Known rows, with every step that occurs:
novopoz -> ripa -> batoken -> neve -> mori: [ 34  24   4 -22  19 -33 -39   3  34 -27 -13  -2   8  -9   1 -24 -19   7
   0 -11  36  32 -29 -19  18 -18  22  11  22 -11  27   1  40  16  14   2
   8]
batoken -> neve -> gageg -> ripa: [ 25  15  18 -37  20  24 -11 -39  -6   3  15  17  19  11   3 -17  -1  12
  -4 -17  11 -26  16   3   4   7   7 -17  -9  17  38  -8 -30  -8  -6  25
   5]
neve -> dero: [-30  -6  -8  12 -10  24  -6  43  -4  17   9   7   3 -34   3  28  26  15
 -31   6 -16   2  -2 -55 -18 -17  21  -2 -34  -4  -7  16  62  13   1  18
  -4]
mori -> luma -> gageg -> ripa -> novopoz: [  7 -47   6   2  -4  35 -21 -27 -18  14   2  -1 -21   6 -12  53  24 -17
  10  18 -15 -30  20  45 -23  23 -24  -8  21 -10 -16 -14 -39 -17  -7  35
  -4]
gageg -> neve -> mori -> luma: [-47  21 -22 -22 -18  -6  38  -5  21  -1 -11  13  12  11  -3  15  -3   0
 -37  26 -21   3 -28  -2  13  -3 -19  -5  10  -6  -9  -5  -7 -19  -2 -40
   3]
luma -> gageg -> ripa -> novopoz: [ 13 -41  17  -2   0  32 -42 -21 -20  15   3  17 -12  -4  -7  34  23  -2
   8   6 -14 -16   7  30 -27  16  -7  -8  17   1   1  -9   0   7  -6  62
  -1]
kidu -> novopoz -> ripa: [  3   5   3   5 -19 -10  -9   0  26  -5  10   4 -17 -26   8   1   9   7
  -2   4   1  -2   7 -25 -18  19  -4 -11   8   6  10  10  24  10 -10  24
 -10]
ripa -> gageg: [-25 -30   7  18  -3  -4  -4  35  -3   5  32   1 -23  -1  10   0   7   9
   1 -19 -11   7   4 -23 -13  -7  -8  -7  -7  11 -11  10  49   4   2  20
 -12]
novopoz -> ripa: [ 27 -26  10 -43  16  -7 -10   0  -1   4  11   6 -10 -26   1   9  15 -10
  -1  -4  -2  -5 -23 -41  -9   1   6 -13   3  -4  20   9  54  13  -3  16
  -6]
kasar -> dero -> neve -> mori -> luma -> gageg -> ripa: [ 11 -17 -14  16   1  16  28 -21 -52  22 -29  -7  16  18 -19   8 -16 -13
  -5  30 -28   7  -6  25  21  16  -8 -10   1 -20 -34  -6 -54 -18 -17 -14
  21]
novopoz -> ripa -> batoken -> neve -> mori -> luma -> gageg: [ 27  16   3   3  15 -13   1 -24  17 -24 -20 -19   5   4  -7   4 -19 -15
  25  20  25  18  -9  10  25   3   3  17  29 -24  19  -9 -33   0   7 -22
  11]
dero -> neve: [ -7   0  -5  -3  -9   2 -14  11 -15   7  12   8 -14  -5   6  -9  11   0
  15 -14 -25 -10   4  15  -8   4   0 -12  -9  12 -24   5  61   7 -10  -9
   0]
novopoz -> ripa -> gageg: [ 19 -35  16 -17   7 -16 -25   5  -7   0  27  -2 -29  -9   6   3   6  -5
   8 -18  -4  17  -7 -46 -15  -5  -2  -6  10   5  13   9  55   7   1  27
 -15]
kidu -> novopoz -> ripa -> batoken -> neve -> mori -> luma: [ 11  41 -12  24 -19 -30 -19  -6  54 -36 -15 -21  -2   3   4 -14 -21   7
   2   6  36  26   6   9  14   9  -3  13  33  -7 -11  -3 -33 -13   5 -20
   2]
neve -> mori -> luma -> gageg -> ripa -> batoken: [ 24   3   6  43  52  14  10  -7   1   2 -25  -1  -7   3 -17  15 -25 -24
 -24  16   2   2   9  32   6   0  -1   2   7 -20 -15  -7 -70 -13  -4 -18
  17]
kasar -> dero -> neve: [ -8 -15 -19  -7 -20  -9  14  22 -22  16   1  -4   1  -4  -1 -22   3   4
   9 -11 -15   5 -15   2   6   5   4 -12 -27  -6 -22  15  38   8  -1 -12
  -3]
novopoz -> ripa -> batoken: [ 42   0  10 -14  33 -30 -21  18  21  -9   2  -1 -27 -27  -1  -8  -3 -20
   2 -20  18   8   0 -13 -10 -13  22   1 -13  -9  18  11  27  19  10   2
 -10]
novopoz -> ripa -> gageg -> luma: [ 18 -68  14 -36   9   7  12  14  -8   8  23 -28  -7  -2   7  13   8 -15
  20  -1 -17   5 -15 -34  -6  -9 -15   3  36   2  -4   2  28  -2  -4  -1
 -23]
mori -> luma: [-13 -21  -8 -17   0  17  30  18  16  10  11 -10 -15  -6  -1  17  18 -13
  -9   5  -8 -25  -8   0  -1   5 -14 -12  -9 -12 -11   6   4 -16  -2 -24
  -6]
ripa -> batoken -> neve: [ -2  20   2 -10   4 -16 -20  39  36 -13   1   2  -3  -8   9 -20  -6  12
  20 -28  28  -5  -8  15   4  -6  14  12 -10  -3  10   6  29  18  19 -14
  -7]
kasar -> dero -> neve -> mori: [-18  -3 -25  15 -16  -8   9  22 -25   8 -15   0  15   4  -5 -31  -7  16
 -17   2 -14  26 -25 -26  17  -7   8 -12 -11  -9 -28  10  48   1  -4 -12
  15]
ripa -> gageg -> neve -> mori -> luma: [-52   8 -16   9 -28 -18  30   2   1  -7  10   5  -5  27   3   5 -11   6
 -29  11 -21  26 -11 -16   9  -8 -25   5  17   4 -21  -3  -8 -28   1 -28
  -4]
gageg -> neve -> batoken: [-41  31  -3 -25 -16 -37  19 -26   8   5  -1  29  20  -1   7  -9  10   5
 -17 -24   2 -24 -12 -12 -14  -4 -13  16 -23  36  23   3   8  15   4 -21
   2]
mori -> luma -> gageg -> ripa: [ 15 -32  12 -15  27  35  25 -20 -11  25  -6   7  -7  -5 -11  43   5 -25
   4  16 -18 -40   7  32  -6  22 -19 -13   1 -11  -4  -4 -60 -11 -14  -4
   1]
batoken -> neve -> mori: [-25  -3  -2 -17  -5  11  -5   9  22  -8  -5  13  30   3   6  -4   2  32
 -10   7   8   5 -37 -34  20  -7  -3  -7  23  -4  16   0  59   7   4   5
  12]
gageg -> ripa -> batoken -> neve -> mori: [ 28  23   8 -13  36  -8 -51  12  23 -11 -19  15  13   3  -1 -12 -25  12
 -19 -17  26  14 -18  13  13 -13  16  10  13  -5   8  -4   7   7  12  10
  11]
kidu -> novopoz -> ripa -> batoken -> neve -> mori: [  9  52  -3  26 -13 -40 -39  11  52 -38 -14  -4   5  -7   9 -31 -23  24
   3  -8  34  39   1 -15   9   2  15  12  29  -1  13   1  13   9   7  10
   4]
kidu -> novopoz -> ripa -> gageg: [ -6  -7   9  34 -26 -26 -19  11  11 -10  26  -4 -29  -8  14  -8   1  11
   8 -12  -2  23  21 -32 -24  13  -8  -7  16  17  -4   8  24   0  -4  33
 -20]
dero -> kasar: [ -6 -19   1  11   2  18  19  29 -26  22  14  -5 -13   0   3 -11  29   6
 -15  -2  13 -26   1 -30 -12 -17   0 -10 -39  12  -2   7  12  16   6  28
  -9]

Rows:
[ 25 -14  13   4  11  30 -36 -39 -25   2  24  10 -14  11  -8   1  20   7
 -18 -12  -4  -8  43   1 -25   2   6 -18   2  15   7  -9 -18 -18  -6  61
   0] : neve -> gageg -> ripa -> novopoz
[ 35  -6  10  15  45   9  12   3   0  13 -13  -1 -23  -7 -11  24 -14 -36
   8   1   4 -24  27  57  -6  12  -2   1 -13 -15  -8  -3 -81  -8  -1 -16
  -1] : mori -> luma -> gageg -> ripa -> batoken
[ 30  11  21 -10  31   2 -23  -3  11   1 -16  15   6  -5   2   0 -16  -1
  29 -13  24 -20   6  53   0   9  10  12  -6  -4  25  -5 -32  20   9  14
   2] : luma -> gageg -> ripa -> batoken -> neve
[-56  13  -2   9 -12  -2  50 -17   9   3 -18  29  24   1  -2   3  -9  11
 -19  33 -20  11 -20 -11   8   2 -10  -4   6  -3  30  -6  11  12  -7  -6
  12] : luma -> gageg -> neve -> mori
[-11   3  -8 -22 -19 -32  10 -26  -1 -13   9  -2 -10  20  -2  12 -10  -9
 -24  14 -15  36 -23 -28  10  -9 -20   3  31   2  -3  -4  -6 -22   1 -16
  -5] : novopoz -> ripa -> gageg -> neve -> mori -> luma
[-17   5  -1 -14 -39 -31 -26   6 -23   3  19  11  -2 -21   7  27   8   8
 -19  -1 -18  39  -6 -49 -21 -22  14  14  -9  18   9   9  46  10   7  21
 -20] : novopoz -> ripa -> gageg -> neve -> dero
[-24 -65   5  -3   1  25  33  48   3  14  21 -28  -8   5  11   5   8  -2
  12  -3 -21  -3  -9 -25  -4  -9 -21   7  21   7 -20   3  23  -9  -2 -10
 -22] : ripa -> gageg -> luma
[-13   2 -19  19  -6  12   5  -6 -11  -3  -2  -9  -6  17  -3  -2   3  -5
  -8  12 -25   2   1   5  12   0 -14  -8  17  -2 -46  -3  26 -20 -16 -32
  17] : dero -> neve -> mori -> luma
[ 41  23  -1  14  -9 -10 -51  32 -19  -3   0 -25  -2 -16   6  -3  16  10
   3 -10  49  13   7 -32 -10 -39  46  27 -44  11  10   9   7  33  23  36
 -12] : novopoz -> ripa -> batoken -> neve -> dero -> kasar
[-15 -15  -7  39 -17  32   2  50 -36  27   9 -10  -2 -19   1   8  38  17
 -33   8   7  -7   9 -52 -24 -34  24   1 -64  15 -15  12  22  22   6  46
  -8] : neve -> dero -> kasar
[-27 -15 -25  36 -22  10  57  -6 -39  11 -22 -17  16  17 -14  -3  -9  -6
   5  35 -25  16  -7   7  26  13  -9  -7  -4 -26 -35   0 -21 -13 -12 -32
  18] : kasar -> dero -> neve -> mori -> luma -> gageg
[-49   3  -8 -21 -26   3  61 -17   6   8  -7  12   6   1  -3  28   4 -19
  11  30 -23 -29  -2  35   3  18 -25  -1  -5  -6  11  -6 -45  -8  -6 -36
  -7] : mori -> luma -> gageg -> neve
[ 30  -1  21  19  50   3  -2   2   2   8 -14  15 -13 -17  -6   5 -16 -20
   6  -9   7 -14  18  38 -13   5  13   2 -19  -4  14   0 -40  15   1  10
   1] : luma -> gageg -> ripa -> batoken
[ 31   9  10 -13  25   6  -9  -7  10   0 -15  -1  -1   4  -3  19 -16 -21
  30  -3  21 -25  10  70   6  16  -5  12   3 -16   6 -10 -79  -3   7 -15
  -2] : mori -> luma -> gageg -> ripa -> batoken -> neve
[ 34  19  -3  -9  33  -1 -30   7  27 -10 -20  -2   5  13  -5   8 -22  -3
 -17  -7  22   3 -14  26  21  -7   0  11  18 -13 -15  -8 -44 -18  10 -22
   8] : gageg -> ripa -> batoken -> neve -> mori -> luma
[-37  -6  -3   2 -10  27  34 -13  12  -7 -14  -5  28  15  -2  17  -1  10
  14  35  -2  -8 -17   4  26  13 -21  -1  29 -18   7 -10  -5  -8  -4 -15
  17] : batoken -> neve -> mori -> luma -> gageg
[-17  20  -5  34   7   3  25  10  32 -19 -20 -14  12  11  -4  -2 -20   1
  20  19  17   4  -5  22  24   2  -5  17  13 -22   2  -8 -34  -5   9 -35
  13] : ripa -> batoken -> neve -> mori -> luma -> gageg
[  6  -9   7 -15  11  35   6 -30   3   4 -21   6  26  15  -8  34  -9   0
   1  29  -4 -19 -21  21  23  17 -19  -6  36 -12  12 -16 -44 -13  -8   4
  19] : batoken -> neve -> mori -> luma -> gageg -> ripa
[ 35  17  -7 -22  16 -24 -27  -7  27 -27 -12 -21   3   2  -4  -2 -15  -7
   2  -1  28  21 -24  -2  23 -10   5  11  27 -19   6  -3  -6  -9  13 -23
   5] : novopoz -> ripa -> batoken -> neve -> mori -> luma
[ 41  15   9 -41  18 -33 -40   7  29 -19   0  -3  -8 -17   7 -13  -5  -5
  24 -27  33   5 -17   3   4  -8  20  14   6  -6  35   5  33  22  18   2
  -9] : novopoz -> ripa -> batoken -> neve
[-13   9  -7  20  -1   3 -10   2 -17  -2  -2   9   2   2   2 -20   0  12
 -11   0 -22  18  -8  -7   7  -5   3 -12   8   5 -36   2  73   2 -14  -4
  21] : dero -> neve -> mori
[-10  22  -1  16  -6 -19 -15 -23 -25   6   8   8   2   4   6 -25  13   1
  16 -36  -8 -25  15   3 -19   3  -5   9 -22  39 -19   3  51  15 -10 -17
  14] : dero -> neve -> batoken
[ 19  29   1  34   5 -36 -18  20  44 -20   1  -4 -33 -28   6 -17  -9  -4
   4 -17  21  14  26   2 -20   7  14   4  -9   4  -1  11  -3  12   5   4
 -14] : kidu -> novopoz -> ripa -> batoken
[-45   9 -11  38 -52  -7  -2  38 -53  20  26  -1  -5   7  10   1  21  26
 -31   2  -1  18  15 -36 -26 -38  11  16 -56  34 -14   7   4  15  14  35
 -23] : ripa -> gageg -> neve -> dero -> kasar
[-49  15   4 -18 -19  -4  47 -10   6   8  -7  29  11 -10   2  10   1  -2
   9  17 -17 -16  -9  15  -6  13 -10  -3 -11   4  31  -1   5  20  -3  -9
  -5] : luma -> gageg -> neve
[-23   2  -8  42  -9  21  30 -19 -24   2 -10  -8  -1  18  -7   3  -1 -10
  11  28 -33  -2  10  26  14  14 -17  -9  17  -6 -33  -8   1 -13 -20 -30
  22] : dero -> neve -> mori -> luma -> gageg
[-15  12 -16  10 -20 -31   5 -11 -30  17  -3  -2  17   5   0 -35   7   4
  10 -34  -2  -9  -2 -13  -4   2   0  12 -39  19 -19  12  26  14   0 -16
   9] : kasar -> dero -> neve -> batoken
[-11  19   7 -15  -4  17  15 -24   9 -11  20   4  16  11   6 -27   8  20
  11 -11  10 -19  15 -15   8   4   6 -12  -9  14  37  -1   4  -6   1   4
   1] : batoken -> neve -> gageg
[ 33  -7  -7  11 -19   6 -31 -41 -60  10  10  -6  -9  27 -12 -28   7   4
   0 -15 -14  14  41  22 -13   8  13 -15 -13   9 -18  -7 -29 -19  -7  46
   1] : kasar -> dero -> neve -> gageg -> ripa -> novopoz
[ 18 -38   8 -22   5  18 -60 -10 -11  11  10  17 -20  -2  -4  31  27   6
 -11 -12  -9 -12  -1   8 -29   4  -7 -13  15   2 -12  -4  28  -2   0  61
  -6] : gageg -> ripa -> novopoz
[ 22  34   6   6  -8  -5  24 -10  44 -31   2 -39  13   4  12 -49 -17   2
  41  -3  27  -1  43  15   7   8   6  17  21  14  20  -7 -71 -14  -3 -23
 -15] : kidu -> novopoz -> ripa -> batoken -> neve -> gageg -> luma
[ 43  23  17  22  59   3   4 -12 -11  -2   8   7 -20  -1  -7 -36 -19 -15
 -26 -30  16  -7  48  14 -11  -9  26  -9 -35  12  13   1 -56  -8   0   7
   0] : neve -> gageg -> ripa -> batoken
[ 19  19   1  18   4  21 -23  11  -1  11 -17  -4  11 -15  -4  47  -7  -8
  12   7  10 -10  22  38  -3  -1  18  25 -17 -14  -4  -6 -60   0   9  -4
  -1] : mori -> luma -> gageg -> ripa -> batoken -> neve -> dero
[ -4   0   7 -47 -22 -44 -13 -10  -7  -4  22  14 -15  -2  10   2  -1  -5
   1 -13 -11  20 -13 -18 -10  -7  -6  -1   7  14  21   4  31   6   5   7
 -22] : novopoz -> ripa -> gageg -> neve
[-12 -16   6 -33  -3  43  51  -3  13  -2  12 -24  35  14   9 -25   6   9
  28   4  -1 -27   7  -7  18   1  -6  -3  13   7  22  -8 -18 -13  -7 -26
  -4] : batoken -> neve -> gageg -> luma
[-25   1 -13 -18 -10  17   7   2  26  -9  -8  -6  20  14   1  12   3  12
  -9  16   7  -4 -36 -14  27   3 -14  -3  29 -12  -8  -4  17 -20   2 -24
   9] : batoken -> neve -> mori -> luma
[ -9  10 -14  23 -16   0  40 -13 -43   9  12 -11   3  12  -5 -53  -2   2
   5  -8 -13   5  25 -10   6   3  14 -20 -45   4  -5  10 -10 -10  -7 -12
   3] : kasar -> dero -> neve -> gageg
